What can hang from each mark
S: P V X
U: W
E: D H N Q T U X
Z: D
A: E J S
X: E
H: S
V: E W
J: A
F: E Z
K: E Z
Q: E S
P: E S
W: V

In the rows, 128 means zero.
Known rows, with every way that one mark hangs from another
A[E[H] S[P X]]: [174 179  87 153 106 156 188 153 114 112 124 132  76 149  82  95 140 118
  71  80 118 154 142 133 101 194  84  85 156  95 121  81 171  77 145  95
 163 117  87 128 137]
U[W[V[E[X]]]]: [ 92  79  85  71 120 143  85 120 105  82 122 118 103 117 103 122 148 155
 117 101 122 133  95 130  98 125 115 103 140 125 124 111 150  97 130 117
 169 141 120 107 161]
W[V[E[T X]]]: [ 92  88  90  56  93 154  76 133  99  73 119 120 106 117  96  88 140 126
 134 105 114 143  95 121 145 126 119  80 130 129 132 147 141  95 133 126
 166 119 134 127 173]
E[D H]: [141 130 106 130  99 154 145 121  91 118 127 110  99 110  87 111 133 113
  77 122 136 146 135 143 114 163 112 137 154 114 125 123 122  87 114 122
 121 135  98 117 131]
K[E[X] Z[D]]: [111 140 119  83  45  98  98 141  99  77 117 118  46 125  87 121 135 108
  98 134 119 157 115 138 132  87  70 150 162 124  67 104 151 100 122 130
 129 116 136 100 144]
X[E[D H N U]]: [155 133 106 129  42 181 129 116  84 155 122 115  88  88  86 127 142  94
  88 139 132 127 110 138 131 164 119 111 188 129 159 162 102  64  95 107
 113 137  70 101 133]
A[J]: [145 140 129 139 101 120 150 144 114  85 106  98 112 115  91 113 121 135
 114  95 128 160 121 128 119 148  96  95 143 129 122 110 144 102 107 126
 148 139 105 121 123]
K[E[Q U] Z]: [ 99 148 130  93  70 137  86 113 116  95 135 117  93  93  77 103  91 117
 123 161 137 139 134 124 129  99  77 155 174 146 105 120 103  91 112 140
 116 108  74  92 142]
P[E[H T]]: [141 166 124 105  63 151 116 120  88 102 140 115 111 100 106  78 115 103
  98 137 111 144 128 140 148 156 124 109 140 122 141 155 114  85 127 137
 157 132 103 135 159]
X[E[D H T U]]: [134 143 113 123  49 203  91 106  82 140 115 124 124  83  73 108 132 111
 120 126 131 135 112 133 130 154 117  99 184 127 153 181 110  63 115 124
 115 125  82 122 132]
P[E]: [162 150 123 102  83 100 130 125 101  92 128 115 110 108 132 105 130 110
  97 115 119 160 117 140 133 157 119 130 132 115 115 131 126 112 135 154
 148 127  89 128 152]
Q[S[P]]: [146 147 109 123 106  99 140 148 117  85 152 115 104 138 114 130 153 140
  77  89 130 158 131 125 123 138 109 122 146  85 119  96 114 124 145 139
 141 113 113 135 165]
J[A[E S]]: [178 158  94 157  85 136 199 171 112 117 126 123  92 116  62  99 130 128
  86  94 127 163 124 132  96 177  78 120 138 101  79  97 160  97 138 121
 122 130  94 147 136]
X[E[H U[W]]]: [133 141 126 138  76 175 102 104  99 139 118 119 123 102  96 134 129 150
 120 121 132 120 115 131 105 152 103 108 186 134 161 149 120  75 108 120
 139 144  79 101 125]
J[A[S]]: [156 139  97 160 105 135 178 162 120 113 125 120  90 121  83 103 118 135
  92 109 124 161 131 123 110 160  73 123 134 113  91 111 135 104 131 128
 129 121 113 141 147]
S[P[E[H]] V[W] X]: [153 124 104  60  62 146 112 126 132 107 119 120  86 126 116  94 130  92
  76 113 106 157 152 130 109 204 100 160 128 102 133 111 129  85 160 123
 174  99  99  91 173]
P[S[X[E[Q]]]]: [136 169  91  96 101 153 132 116 127  84 118 115  86  97 101 110 143 143
  89 114 122 142  65 122 137 134  91 103 163 158 153 137 168  88 134 115
 172  83  51  80 141]
H[S[V[E[D]] X]]: [106  76  74  61 157 168 135 132 118  67 120 118  69  69  98 126 143 120
  88  97  98 168 104 124 117 159  91 160 141 118 116 103 155  89 142 140
 133 153  80 125 173]
K[E[H[S[V]] Q T]]: [ 85 128  93  70  97 195 104 148 113  85 150 112  97  44  48  78 106 121
  98 144 134 139 135 116 165 123  57 149 152 138 156 131 105  71 103 119
 152 131 109 122 177]
S[P V]: [155 124  99  84  87 111 115 156 137 114 122 115 125 149  98 132 134 124
 100  66 129 159 152 122 124 166  95 139 139 106 127  96 110 115 147 144
 136  91 112 109 174]
E[D]: [147 122 103 124 110 131 138 130 102 106 125 111 108 105  94 121 136 119
  88 106 136 157 125 138 113 143 109 137 143 106 114 116 122 109 122 135
 111 130  99 121 137]
S[X[E[D T]]]: [142 145  95 102  90 185 118 112 101  90 104 112  99  93  80 118 139 125
 109 102 119 161  88 120 120 134 103 100 163 117 154 156 156  89 129 110
 130 113  78 124 135]
Q[E[T X] S[V]]: [119 147 110  23  96 122  99 172 101  68 135 129  70  97  79 109 155 122
  92 116 131 139 100 110 153 100  93 121 151  91 136 178 125 123 151 146
 155 136 128 124 207]
X[E[N Q]]: [138 153 116 116  65 150 133 139 112 122 138 101 102  93  86 116 140 112
  89 127 147 134  99 124 155 125  97 102 164 150 169 148 117 104  94 108
 157 116  68  90 143]
K[Z]: [133 154 129 113  83 105 131 129 115  89 119 106  88 138 112 121 109 129
 107 126 127 161 136 140 127 119 108 134 144 120 103 101 117 118 125 141
 122 116 100 109 129]
X[E]: [156 144 136 125  83 119 137 124 108 107 113 110 122 123 107 123 138 138
 112  96 141 159 103 127 135 144  98 108 163 135 129 135 144 116 117 137
 139 121  82 115 122]
K[E[H Q T]]: [ 97 153 111 104  88 186 109 127  96 100 153 104 115  87  43  66  95 117
 106 150 139 132 139 120 150 114  68 125 163 150 147 138 115  80 100 110
 153 124 101 112 154]
U[W]: [135 127 104 126 121 132 118 132 115 100 131 103 120 114 100 134 123 155
 107 106 130 141 129 132 102 124  97 124 143 113 138 101 123 110 117 125
 140 142 109 112 140]
H[S[X]]: [135 129  88 115 145 141 157 141 121  62 119 111  62  82 134 120 135 131
 100 108 109 162 114 118 137 144  87 111 132 107 154 114 139 101 125 120
 140 140 107 145 146]
S[P V[E[D N]] X]: [128  90  54  57 108 164 128 147 124 109 135 107  75 131  74 134 140  88
  74  87  93 158 123 123 111 169 109 146 152 115 126  91 136  84 150 115
 140 115  77  97 193]
Q[S[P V X]]: [148 132  97  74 117 124 136 148 138  71 129 115  80 129 104 140 157 139
  74  78 108 162 118 106 122 159  87 137 145  85 147 102 137 111 160 129
 147 105 109 107 184]
F[E]: [143 125 113 108 112 125 121 135 103 102 125 113 123 123 102 121 110 129
  96 105 160 147 104 126 132 131  78 131 151 126 111 118 136 127 113 149
 138 116  89 131 130]
S[V X[E[N]]]: [168 131  98  75  76 153 151 139 127 111  98 103  74 109  93 139 137 116
  91 100 111 153  93 108 146 159  81 116 164 131 176 140 148  96 115 102
 150 118  78  80 154]
Z[D]: [150 126 134 128  75 115 115 151 106 104 115 113  96 115 110 123 149 120
  97  97 130 152 124 132 146 140  98 120 149 117 119 109 126 109 120 150
 136 121 134 104 136]
K[E]: [143 124 115 112 115 115 141 133 106  91 129 106 109 121  85 103 106 132
 107 116 134 158 130 123 125 125  70 144 158 130 102 102 138 112 113 134
 129 134 102 120 134]
F[E[N U X] Z[D]]: [112 104  81  90  33 145  80 180  92 105 117 131  68 100 100 157 151  77
  85 141 155 118  98 138 154  92  78 110 161 120 125 179 120  95  97 120
 134 108 135 123 140]
S[P[E]]: [162 159 108 104  69  91 120 133 111 103 139 118 116 137 136 114 140 105
  92  90 121 162 139 142 118 165 127 127 131 103 108 109 115 112 154 156
 149  97  88 140 170]
A[E[X] S[P]]: [160 166  74 126  83 108 162 178 115 107 128 141  93 151  81 110 161 111
  88  65 129 151 126 139 105 155  83  83 137  89  89 100 160 102 143 110
 158 112 108 143 161]

Rows
[117 170  81  89  32 177 141 174 102  86 129 101  87  73  25  89 142  87
 108 118 119 128  90 126 144 117  96  55 133 131 163 155 144  64  95  66
 173 134 101 117 166] | A[E[N Q T X] J]
[107 110  59  40 112 171 129 144 135  87 140 103  64 101  70 105 126 110
  78 130  88 128  81 121 154 139  92 129 149 166 149 114 145  77 138 116
 182 106  62  54 192] | P[S[V[E[N Q]] X]]
[147 104 103  69 100 136 124 146 148  74 128 118  79 126 101 125 147 132
  77  98 116 164 132 111 108 159  78 157 133  84 136  94 128 116 159 121
 155 105 123  91 175] | Q[S[P V[W] X]]
[172 184 110 156  78 102 149 152 115  97 120 125 110 130 104  98 130 117
  84  85 120 174 129 146 102 172 104  85 134 110  81  87 146  99 136 139
 184 109  87 152 146] | A[J S[P[E]]]
[ 97 101  61  38 136 177 110 122 128  81 130 116  84  88  66 108 137 122
  74 112  98 145  78 129 120 146  95 158 150 152 114 113 163  75 157 139
 158  97  49  67 182] | P[S[V[E[D Q]] X]]
[109  82 105  99 132 145  90 114 109  93 126 111 120 117 106 120 129 170
 111 103 130 144 110 131  95 139 125 113 147 126 121  85 135 101 127 133
 160 138 104 104 141] | U[W[V[E]]]
[ 98  67  48  69 101 168  93 128  91  98 134 112  69  93  86 136 157 124
  82 123 120 132  88 142  91 120 129 111 143 111 126 110 135  81 115  88
 151 148 111 102 175] | U[W[V[E[D N X]]]]
[129 170  87  83  70 172 107 101 110  94 132 129  70  71 125  84 130 101
  86 158  93 116  89 133 142 167 116 117 155 144 159 162 125  52 145 128
 173  92  55  86 169] | P[E[H Q U] S[X]]
[147 105  80 110  75 154 121 132  91 121 135 109  84  83  69 121 114  92
  98 144 127 140 124 128 118 127  89 148 175 114 122 125  99  78 100 116
  95 143  88 111 151] | K[E[D N U]]
[166 175  80 142  98 136 158 134 111  84 110 128  77 107  97 107 140 106
  64  87 107 186 115 143  78 181 105  96 138  95  87  87 168  80 150 120
 171 108  67 147 149] | A[J S[P[E[D]] X]]
[ 65 118 118  80 117 158 135 127  94  76 170 118  77 100  81  87 160 116
  78 144 116 121  93 124 151 120  98 120 158 147 126 155 144  94 123 119
 181 158  95 106 178] | V[E[H Q[S] X]]
[147 132 102  89  64 127 123 150 103 104 111 130 100 106  91 118 157 104
 131  96 117 131 105 127 122 153  99 102 147 105 127 160 145  88 126 121
 126 140 102 124 153] | A[E[U X]]
[ 77 102 102  40 123 197  89 134 130  76 130 110 110  92  58  88 117 117
 121 111  99 140 107 100 156 134  82 125 143 158 163 144 143  88 140 131
 171 117  85  89 182] | S[V[E[Q T]] X]
[181 170 119 169  98 126 194 166 109  97 104 118 107 115  58  97 128 137
  97  81 133 165 111 142 104 167  81  74 148 116  90  83 179  93 109 114
 160 145  86 134 106] | A[E J S]
[112  67 120  62 119 181 126 122 126  97 115 110  86 125  81  84 111 112
 103 130 100 143 133 120 124 182  77 157 148 147 124 111 152  87 133 121
 170 145 101  71 146] | S[V[E[H] W] X]
[176 170  59  81  77 122 156 132 110  79 133 105  48 103 133 108 131  99
  63 138  80 146  79 141 139 149 115 112 134 122 143 122 143  82 141 115
 168 106  72 101 173] | P[E[N] S[X]]
[ 82 122 116 100  47 189  27 157 100  99 129 134 127  67  76 125 125 106
 108 140 175 123 112 128 164  84  81 115 163 136 139 176 101  93 108 151
 139  77 116 124 127] | F[E[Q T U] Z[D]]
[133 100 103  89 156 153 152 143 130  84 113 125  85 130  80 103 118 133
  99  93  96 158 114 115 130 164  64 120 152 139 106 102 171 101 140 139
 169 136  86  97 152] | A[S[V[E] X]]
[146 143  91  84 116 155 131 140  87  91 138 122  22  70 106 128 152  97
  57 151 122 135  96 114 122 128 121 123 182  80 154 155 106  97 136 122
 117 159  73 116 172] | Q[E[D N U] S[X]]
[140 131 108  63  98 138  94 158 107 112 145 119  66  76  86 149 138 135
  74 140 133 116 115 116 118 115 106 141 181  87 156 137  79 106 131 134
 136 164  97  93 197] | Q[E[N U[W]] S[V]]
[165 178  81 160  71 162 152 171 103 106 120 125 121 110  30  98 137 118
  91  65 133 171 128 150  81 160 101  68 146  89  84  77 156  76 134 110
 147 115  91 158 140] | A[E[D T] J S[P]]
[143 152  88  83  44 127 148 138  83 108 141 112  56 109 119  98 144  68
  71 146 103 127 110 143 150 152 118 108 135 121 147 164 120  83 109 100
 165 145 106 118 177] | P[E[H N X]]
[106 151 106 111  99 178 116 119 121  92 154 126  75  98 105 111 152 118
  82 127 116 123 128 107 132 157 100 112 168 106 179 140 105  74 143 111
 157 109  85 103 175] | E[H Q[S[P X]] U]
[ 84 136  81  80  35 208  84 150 100 123 148 118  79  72  67  87 127  72
 118 162 113  87 122 117 176 120  97  75 149 141 204 205  76  53  93  84
 158 128 119 100 191] | E[H N Q T U X]
[ 74  80 124  54  82 208  71 135 121 114 146 111 129  93  41  58 101 106
 114 146 125 126 143 124 149 147  86 149 142 166 139 137 107  84 122 132
 179 127 107  73 169] | S[V[E[H Q T] W]]
[ 92 131  56  73  59 185 101 156  97 101 149 111  78  68  53 104 146  76
  91 141 128 122 105 129 150  97 102 101 131 120 171 176  98  78 102  84
 142 119 111 110 194] | E[D N Q T X]
[120 122  89 125 109 164 130 135  81 107 129 117 108 115  84 130 119 113
  54 138 184 151 122 153 107 124  96 152 161 120 100 139 140 103 103 125
 123 109  85 144  95] | F[E[D H] Z]
[159 167 104  94  96 105 143 125 113  60 145 119  72 118 143 121 160 121
  65 101  99 170 105 126 113 156 118 125 138  80 127 112 141 111 169 135
 160 112  88 137 181] | Q[S[P[E] X]]
[166 179 101 148 103 177 176 159 112  71  95 116  90  99  43  84 117 131
 110  89 106 164 101 125 114 159  72  47 146 110 128 106 193  74 120  94
 170 139  92 140 118] | A[E[T] J S[X]]
[152 180  91 128  64  98 147 159 114  87 118 133  90 128 106 101 150 102
  89  84 111 164 115 144 102 156  94  76 128 107  80 116 159  93 140 123
 192 108 102 155 170] | A[J S[P[E[X]]]]
[ 78  98  82  83  72 214  70 134  95 121 161 115 112  58  53  94 119  80
 119 150 114 115 114 127 150 119 120 110 159 146 154 161  81  67 109 124
 131 137  75 107 185] | V[E[D N Q T U]]
[ 92 132  86  93  90 170 125 126  96 107 138 120  83  85  74 100 157  93
  75 134 140 125 114 136 126 136 101 128 145 126 143 163 125  77 110 101
 147 124  98 103 162] | E[D H Q X]
[120 148  63  61  74 152 106 171  80 102 139 117  53  92  73 104 140  76
  83 137 135 131 113 132 137  97 116  99 151  98 138 173 106  99 124 110
 134 141 111 132 193] | Q[E[D N T X]]
[156 185  55  81  50 172 140 129  93  88 143 106  50  95 107  80 116  91
  69 161  72 130  91 141 156 149 123  90 141 128 168 146 128  52 130  98
 178 108  89 109 180] | P[E[H N T] S[X]]
[ 91 128  85  99  70 197  69 132  96 112 130 124 104  96  79 113 125 124
 140 134 105 100 123 126 119 120  95  88 154 117 175 179 102  58 111  99
 148 148 135 120 171] | E[H T U[W] X]
[ 87 142  98  92  94 176  83 154 104  82 142 117 139  90  70 112 102 121
  95 138 184 138 116 130 147  79  79 118 143 140 141 166 123 115 104 132
 152  84  94 140 126] | F[E[Q T] Z]
[ 71 103 106  71 115 143 111 138 113  83 145 116 102 109  86  93 142 108
 116 116 120 129 103 122 144 116  90 116 139 159 118 151 143 108 123 131
 170 134  91 107 175] | V[E[Q X]]
[179 172 108 160 117 145 202 156 116  76  91 115  79 111  64  98 130 134
  96  83 114 167  99 127 101 174  70  68 150 112 109  85 204  84 120  97
 167 143  80 126 105] | A[E J S[X]]
[113 124  76 101  97 170  95 150  85  86 129 118 132 100  71 131 111 116
  84 126 177 156 111 146 116  90  93 134 147 112 108 151 130 112 111 130
 116  95 100 158 116] | F[E[D T] Z]
[ 94  83 106  80 117 165  90 109 103  96 134 118 117  81  87  96 145 127
  90 116 152 152 101 132 117 146 133 132 144 137 119 108 128  97 129 138
 147 111  78  96 149] | W[V[E[D Q]]]
[136 163  90  86  52 111 123 134  98 107 139 127  88 140 129 101 154  84
  83 106 112 142 134 144 123 170 120 115 133 107 117 145 128  88 148 123
 168 109 105 138 184] | S[P[E[H X]]]
[165 169  80  84 100 113 143 118 113  67 120 116  71 109 139 104 135 122
  81 121  87 156  81 140 126 155 112 120 134 123 120 123 160  90 156 139
 163  97  72 109 160] | P[E S[X]]
[149  85 112  66 103 147 123 139 143  89  99 110  89 113  96 110 119 121
 105 112 117 157 131 112 122 164  67 155 130 117 146 116 140 107 131 119
 148 120 118  74 148] | S[V[W] X]
[ 63 119  85  61  87 170 110 155  98  66 182 109  74  81  61  93 151 100
  93 152 105 118  81 119 173  81 102  91 143 140 155 169 119  97 112 102
 176 152 111 114 209] | V[E[N Q[S] T X]]
[142 155  60  75  46 104 137 148  89  88 165 121  53  98 115 134 189  75
  36 122 110 154  95 147 113 134 135 132 132  69 110 138 111  99 145 113
 144 121 100 142 213] | Q[S[P[E[D N X]]]]
